In the rows, zero is written as 128.
Known rows, with every step that occurs
rugusid, guzuk, fudo, fifi: [120 104 124 172 161 141  52 157 102 122  98 168 132 209  81  89 124 123
  81 137 182]
fifi, guzuk, kule: [112  64 145 110 141 116 129 117 111 138  97  91 129  21 123 120 124 126
 134 136 144]
fifi, guzuk, fudo: [130  70 130 152 121 191  91 125 128 130  88 129 134 174 114 117  91 129
 130 146 172]
rugusid, fifi, guzuk: [156 102 135 162 124 135 107 134 141 112 113 108 116 148 112 120 119 151
  69 139 151]
kule, fudo, fifi: [ 91 166 121 172 135  94 126 147 110 118  93 185 131 224 107  94 146 122
  80 150 160]
fifi, guzuk, siki: [128 125 135 159 137 138 106 123 147 146  77 113 109  56  96 120  77 149
 111 137 175]
fudo, fifi, guzuk, kule, siki: [105 141 141 101 149 111 176 146 110 136 101 124 112  57 106 112  97 123
  93 129 128]
guzuk, kule, fudo, fifi: [ 74 149 130 143 147  81 130 144  91 121  93 172 136 145 112  93 175 122
  92 144 138]
fudo, fifi, guzuk, siki: [131 150 123 163 145 124 130 147 133 126  97 135  99  91  96 114  70 142
  72 141 188]
kule, siki, fifi: [114 216 148 126 139  93 184 138 130 146  87 154 110 172  82 104 121 105
  91 119  87]
siki, fudo: [ 99 166 118 155 148 111 147 111 132 128  85 137 136 131 107 112 153 113
 131 124 188]
guzuk, kule, fifi: [105 114 139 134 174 116 161 115 108 144  88 121 131  47 113 104 162  88
 148 113 112]
guzuk, siki, fudo, fifi: [100 238 106 179 165 107 151 135 136 120  87 171 112 122  84 105 128 129
  80 126 212]
rugusid, fudo, fifi, guzuk: [125 124  98 160 121  82 145 142 121 106 119 143 126 165 132 130  88 123
  93 140 206]
fudo, fifi, guzuk: [133 110 121 145 136 110 146 143 118 113 116 128 113 137 119 115  86 120
  82 146 177]
siki, fifi, guzuk, kule, fudo: [101 130 163 113 111 100 116 131 104 128 124 111 132 169 135 109 168 149
  96 151  60]
fifi, guzuk, kule, fudo: [ 87  81 151 123 118 121  96 120 109 139  94 107 143  99 133 111 155 148
 130 150 117]
rugusid, siki, fifi, guzuk, kule: [131 123 156 111 130  58 118 123 124 105 119  96 119  42 119 127 121 139
  76 121  90]
kule, fudo, fifi, guzuk, siki: [105 167 129 177 123 127  96 150 132 127  95 154 111 178 106 105  99 164
  68 155 164]
rugusid, kule, fudo, fifi, guzuk: [ 84 105 148 133 125 119 120 140  99 108 125 133 125 252 127  93  99 164
  51 165 135]
siki, fifi, guzuk: [142 132 146 128 119 109 146 131 125 123 125 106 113 169 121 119 106 125
  90 142 109]
siki, fudo, fifi, guzuk: [119 153 113 145 136 119 157 131 126 105 126 124 122 159 128 115 113 128
  87 141 194]
fifi, guzuk: [128  79 135 139 126 128 125 121 131 134  96 103 123  96 119 121  93 126
 123 142 164]
rugusid, siki, fudo, fifi, guzuk: [125 161 111 159 134  78 126 126 144  83 118 124 122 113 121 126 100 143
  66 126 198]

Rows
[143 120 142 140 112 170 111 134 122 119 118 133 124 243 116 115 103 126
  94 146 114] : siki, fifi, guzuk, fudo
[ 73 224 124 117 169  97 200 135 112 132  89 159 125  86  94 101 156 111
 101 113 152] : guzuk, kule, siki, fudo, fifi
[132 166 151 125 114 178 137 141 134 140 102 141 117 240  99 111  86 126
  95 133  88] : kule, siki, fifi, guzuk, fudo
[125 213 140 161 149  98 140 135 135 138  86 155 102 130  77 107 117 125
  81 128 124] : guzuk, siki, fifi
[100 141 123 119 149 107 162 128 107 109 128 112 127  78 132 115 140 130
  98 135 173] : siki, fudo, fifi, guzuk, kule
[100 110 154  95 141 129 154 123 124 159  82 101 124  18 107 116 105 129
 132 124 116] : fifi, guzuk, kule, siki
[ 99 160 147 146 161 169 139 104 139 135 112  87 115 139 116 106  98 159
 103 124 137] : rugusid, kule, fifi, guzuk, siki, fudo
[107 123 128 157 114 116 112 146 116 114 113 145 126 218 129 105 116 142
  79 161 151] : kule, fudo, fifi, guzuk
[ 63 117 154 142 137 111 109 121 104 133  83 146 139 221 107  90 140 151
  96 151 131] : rugusid, kule, fudo
[139  79 131 161 134 210 107 122 131 133 100 120 133 199 126 112 100 108
 142 133 132] : kule, fifi, guzuk, fudo
[115  99 152 147 115 126  80 135 121 117 111 113 136 153 126 108 180 172
  76 148 107] : rugusid, fifi, guzuk, kule, fudo
[133 175 155 111 120 119 170 137 137 142 109 113 106 166 103 115  88 127
  89 129  79] : kule, siki, fifi, guzuk
[100  69 150 126 173  84  70 127  99 150  87 105 138  13  90  98 164 129
 125 123 139] : rugusid, guzuk, kule
[ 86 154 144  98 140 133 165 112 131 150  92  95 132  43 115 119 133 137
 140 118 131] : fifi, guzuk, kule, siki, fudo
[106 199 122 133 135 127 182 137 137 125 109 131 115 159 111 113  97 130
  88 129 164] : kule, siki, fudo, fifi, guzuk
[109 107 109 129 133  70 149 138 103 111 119 132 132  83 136 130 118 122
 101 135 187] : rugusid, fudo, fifi, guzuk, kule
[114 168 127 160 137 147 116 112 155 137  89 108 118  81 106 122 104 157
 117 131 194] : fifi, guzuk, siki, fudo
[110  76 152 135 185 104  87 124 102 153  99  96 136  39 101  93 173 109
 139 111 101] : rugusid, guzuk, kule, fifi
[123 167  99 177 131  91 128 144 136 121 100 151 112 122 108 129  70 144
  80 136 217] : rugusid, fudo, fifi, guzuk, siki
[115 173 143 121 135 139 149 127 143 127 108 100 124  91 108 117 157 160
  87 117 123] : rugusid, fifi, guzuk, kule, siki, fudo
[149 137 146 141 118  67 113 125 143 101 118 108 113 121 114 127  91 139
  65 126 111] : rugusid, siki, fifi, guzuk
[115  95 133 116 148 104 151 140  99 116 117 116 119  58 123 114 114 122
  94 141 154] : fudo, fifi, guzuk, kule
[156 143 136 181 133 147  88 138 157 125  94 117 102 105  90 119  99 172
  59 133 169] : rugusid, fifi, guzuk, siki
[125 115 156  98 133  99 148 127 106 127 126  95 118  87 125 118 137 127
  99 138  86] : siki, fifi, guzuk, kule
[106 135 163 125 109  59  88 126 122 107 117 113 133 123 128 118 154 162
  73 135  67] : rugusid, siki, fifi, guzuk, kule, fudo
[ 77 147 155 115 160 122 168 123 119 151  70 139 118 135  80  96  90 131
  98 123 125] : rugusid, kule, siki
[149 128 143 154 113 128  80 130 140  98 110 134 125 200 109 125  87 140
  72 130 121] : rugusid, siki, fifi, guzuk, fudo
